What can hang from each mark
penik: gopa kuzase
gotapop: defiz
boba: kigeku
gopa: kigeku penik
kuzase: kigeku penik
defiz: gotapop kelo kibas kigeku
supe: basal koduf
kigeku: basal boba
koduf: kelo
basal: kigeku supe

Every row comes from one small tree of marks. The marks that hang from a mark follow it in brackets, in alphabetical order. Every link used is in the known rows. Which tree was each row made from?
Known rows
gotapop(defiz(kigeku)): [-11, 118, -162, -32, -144, -56, 176, -3, 172, 52, 348, -150, -57, 20, 93, 398, -236, -13, 22, -214, -161, -419, 594, 71]
gotapop(defiz(kelo kibas kigeku(basal(supe) boba))): [302, 442, 186, 93, 156, -97, -54, 33, 179, 289, 303, -120, -89, 35, 78, 242, -376, 77, 131, -209, -145, -17, 571, -89]
gotapop(defiz): [-156, 3, -134, -167, -302, 120, 200, -16, 156, -176, 277, -167, 79, -219, 68, 401, -283, -50, -62, -251, -89, -345, 468, 293]
penik(gopa(kigeku) kuzase): [-123, -296, -244, -125, -94, 429, 85, -286, 54, 19, 317, 89, 146, 25, 124, 38, -228, -152, -292, -85, -277, -117, 640, 169]
kigeku(boba): [-167, -132, 84, -101, -131, 91, -58, 48, 154, -34, 38, 168, 49, -368, -174, 435, -18, -458, -220, -265, -56, -39, 301, 347]
penik(gopa(kigeku(basal)) kuzase): [-103, -360, -117, -264, -10, 412, 80, -232, 43, 7, 295, 50, 277, 77, 200, 14, -298, -186, -205, -187, -55, -113, 559, 72]
kuzase(kigeku(basal(supe(koduf)) boba) penik(gopa)): [202, -135, 33, -184, 460, -242, -33, 150, 386, 349, 290, 69, -139, 183, 147, 372, 144, -193, 232, -24, -236, 45, 262, 39]
boba(kigeku(basal(supe(koduf(kelo))))): [10, 6, -93, -432, 77, -93, 108, -121, -209, 276, 43, -76, 295, -320, 48, 339, -414, -341, 317, -171, -167, -590, 229, 282]
supe(basal(kigeku(boba)) koduf(kelo)): [-263, -304, -165, -191, -118, -390, -36, 315, -180, -1, -131, -201, -623, -467, -550, 15, -302, -405, 383, -130, -179, -424, 202, -32]
penik(gopa(kigeku(basal(supe(koduf)) boba)) kuzase): [-115, -375, 70, -303, 254, 280, -64, -185, -84, 168, 226, 196, 54, 16, 17, -3, -214, -306, -77, -168, -281, 89, 561, 48]
gopa(kigeku(boba)): [-170, -204, 19, -39, -68, 231, -78, 104, 130, -86, 168, 259, 212, -72, -111, 259, 45, -536, -136, -320, -214, -100, 253, 225]
gopa(penik(kuzase(kigeku(basal boba)))): [-100, -279, -126, -376, 95, 204, 183, 59, 247, -136, 424, 77, 279, 91, 126, 118, 148, -282, -228, -212, 256, 78, 9, -169]
defiz(kelo kibas kigeku(boba)): [346, 471, -31, 464, 79, -68, -103, -4, 323, 352, 189, 66, -292, -72, -70, 302, -189, -176, -61, -22, -257, -4, 536, -52]
defiz(gotapop kigeku): [2, 174, 22, 221, 2, -78, 84, 104, 309, 428, 212, -150, -1, 164, 207, 543, -513, -100, -200, 42, -137, -460, 701, 71]
defiz(kibas kigeku(basal(supe))): [206, 237, 111, 50, 224, -403, 74, -65, 152, 568, 301, -58, -4, -58, 200, 477, -298, -98, 4, -278, -189, -416, 299, -133]
kuzase(kigeku): [76, -162, -350, -27, -248, 8, 156, 12, 407, 65, 252, 113, 221, -55, 103, 389, -34, -182, -51, -109, -88, -454, 311, 97]
gopa(kigeku): [-183, -182, -130, -77, -122, 210, 63, 30, 148, -81, 231, 42, 276, -27, 44, 250, -69, -420, -75, -251, -217, -428, 249, 223]
basal(kigeku(boba) supe(koduf(kelo))): [-198, -102, 100, -172, 192, -292, -177, 169, -82, 397, -122, -43, -265, -393, -328, 33, -67, -139, 215, 11, -688, -381, 233, 152]
supe(koduf(kelo)): [-271, -244, -225, -192, -152, -108, 153, 57, 3, -84, -7, -137, -213, -501, -287, 148, -271, -493, 389, -41, -310, -595, 261, 369]
kuzase(penik): [-151, -48, -183, -71, 37, -114, 189, 147, 422, -11, 201, -268, -52, -65, 104, 410, 6, -252, -51, -126, -57, -356, 83, 370]
boba(kigeku(basal(supe(koduf)))): [8, 40, -102, -379, 130, -58, 138, -152, -148, 292, 108, -21, 257, -263, 157, 506, -351, -347, 173, -164, -121, -563, 264, 205]
basal(kigeku supe(koduf)): [-213, -35, -68, -129, 190, -274, -1, 68, 23, 423, 15, -189, -262, -283, -58, 214, -115, -19, 85, 107, -640, -674, 256, 52]
gopa(kigeku(basal) penik(kuzase)): [-267, -329, -39, -460, 203, 354, 177, 82, 84, -243, 494, -49, 460, 240, 222, -72, 56, -409, -160, -313, 219, -103, -77, -167]
gotapop(defiz(kelo kibas kigeku(basal boba))): [284, 422, 65, 153, 15, -7, -4, 63, 242, 130, 306, -77, -116, 24, 75, 289, -357, 6, 75, -241, -23, 21, 591, -125]
gotapop(defiz(kelo kibas kigeku)): [268, 496, -185, 286, -140, -5, 139, -44, 279, 140, 387, -215, -216, 6, 109, 302, -398, 135, 58, -76, -240, -250, 666, -27]
gotapop(defiz(kelo kigeku(boba))): [123, 280, -30, 63, -28, 101, -35, 69, 229, 28, 226, -126, -135, 62, -36, 182, -223, -57, 97, -82, -126, -127, 700, 85]

Which tree is each row?
[-202, -62, 94, -93, 247, -248, -149, 132, -16, 412, -47, 24, -321, -322, -209, 236, -19, -152, 20, 20, -630, -340, 269, 46]
basal(kigeku(boba) supe(koduf))
[-30, -94, 69, -114, 218, 65, -7, 115, 305, 33, 292, -66, -18, 99, 162, 330, 79, -316, -29, -169, -163, -6, 271, 258]
kuzase(penik(gopa(kigeku(basal boba))))
[152, -192, -92, -103, 192, -188, 45, 327, 584, 92, 233, 83, 167, 241, 151, 361, 191, -308, 70, -292, 199, -33, 32, -1]
kuzase(kigeku(basal boba) penik)
[-195, -182, -65, -130, -175, -214, -64, 208, 14, 46, -12, -159, -278, -293, -254, 280, -211, -197, -117, -237, 63, -278, 234, -50]
supe(basal(kigeku(boba)))
[-49, -178, 182, -212, 19, 286, -110, -79, 35, 3, 249, 168, 173, -138, 83, 311, -94, -390, -120, -176, -189, -2, 500, 218]
penik(gopa(kigeku(basal boba)))
[-105, -253, -222, -403, 50, 183, 270, 19, 258, -138, 476, -57, 310, 111, 217, 92, 76, -200, -183, -154, 259, -124, -10, -170]
gopa(penik(kuzase(kigeku(basal))))
[138, -123, -257, 80, 72, -142, 67, 265, 613, 103, 260, 128, -11, 184, 46, 402, 260, -260, -20, -177, -73, -23, 120, 114]
kuzase(kigeku(boba) penik)
[388, 553, 332, 453, 181, -44, -109, 182, 399, 525, 157, -45, -85, 160, 186, 398, -661, -81, -120, -11, 36, 90, 684, -183]
defiz(gotapop kelo kibas kigeku(basal boba))
[-139, -295, -67, -432, 315, 64, 142, 62, 140, 13, 412, 54, 96, 56, 58, 75, 135, -301, -31, -111, 43, 27, -11, -186]
gopa(penik(kuzase(kigeku(basal(supe(koduf)) boba))))
[105, -303, -313, -53, -127, 291, 52, -252, 239, 133, 279, 295, 58, -22, 67, 180, -110, -65, -311, -57, -176, 136, 693, 59]
penik(gopa kuzase(kigeku(boba)))
[-190, -262, 400, -472, 268, -192, -151, 162, -80, 168, -78, 26, 111, -375, -240, 139, -201, -509, 303, -280, -68, -164, 104, 279]
kigeku(basal(supe(koduf(kelo))) boba)
[-211, -225, 196, -519, 185, -221, 35, 65, -48, 158, 7, -245, 178, -321, -61, 126, -334, -344, 380, -177, -80, -579, 109, 279]
kigeku(basal(supe(koduf(kelo))))
[159, 393, 43, 314, 47, 100, -8, 124, 408, 398, 124, -331, -36, 256, 213, 243, -619, -30, -33, 291, -102, -409, 818, 70]
defiz(gotapop kelo kigeku)
[191, -152, -119, -271, 336, -298, 100, 109, 369, 331, 307, -205, -47, 137, 195, 172, -37, -49, 461, 26, -283, -330, 225, 118]
kuzase(kigeku(basal(supe(koduf(kelo)))) penik(gopa))
[-21, -68, 192, -203, 372, -9, -63, 99, 235, 184, 285, -117, 21, 102, 161, 285, 60, -232, 10, -137, -293, -7, 245, 293]
kuzase(penik(gopa(kigeku(basal(supe) boba))))
[133, 220, 107, -79, 54, 74, -52, 122, 209, 17, 210, -166, 5, 122, 44, 154, -299, -81, 177, -164, 94, -130, 613, -2]
gotapop(defiz(kelo kigeku(basal boba)))
[-209, -83, -44, -202, 116, -313, -26, 109, -55, 395, -55, -256, -209, -358, -185, 14, -181, -10, 266, 78, -705, -730, 227, 149]
basal(kigeku supe(koduf(kelo)))
[-158, -276, 192, -221, 40, 185, -93, 175, 107, -88, 143, 216, 386, -2, -12, 216, -26, -592, -50, -446, 61, -104, 164, 113]
gopa(kigeku(basal boba))
[399, 590, 470, 373, 372, -133, -185, 154, 328, 716, 147, -95, -49, 181, 194, 360, -680, 28, -53, 27, -137, 77, 654, -143]
defiz(gotapop kelo kibas kigeku(basal(supe) boba))
[-187, -222, 393, -441, 308, -155, -119, 125, -16, 176, -25, 77, 66, -298, -128, 318, -144, -519, 151, -277, -32, -125, 150, 190]
kigeku(basal(supe(koduf)) boba)
[-243, -330, 275, -532, 449, 278, -29, 122, -15, -61, 411, 90, 439, 213, 80, -110, 175, -428, -152, -349, 53, 210, -101, -119]
gopa(kigeku(basal(supe) boba) penik(kuzase))
[-147, -281, -169, -471, 269, 51, 243, 15, 161, 14, 446, -79, 140, 79, 157, 68, 49, -214, 2, -64, 49, -193, -8, -182]
gopa(penik(kuzase(kigeku(basal(supe(koduf))))))
[345, 646, 14, 626, 7, -24, 50, 52, 458, 531, 246, -221, -194, 136, 239, 428, -716, 99, -150, 195, -245, -240, 785, -74]
defiz(gotapop kelo kibas kigeku)
[-79, -350, 119, -314, 194, 347, -90, -209, -40, 170, 240, 181, 264, 50, 84, -13, -199, -203, -200, -236, -194, 135, 547, 106]
penik(gopa(kigeku(basal(supe) boba)) kuzase)
[-135, -181, 459, -440, 223, -79, -168, 75, 28, 183, -2, 53, 332, -260, -45, 327, -125, -382, -31, -335, 70, -76, 127, 253]
kigeku(basal(supe) boba)
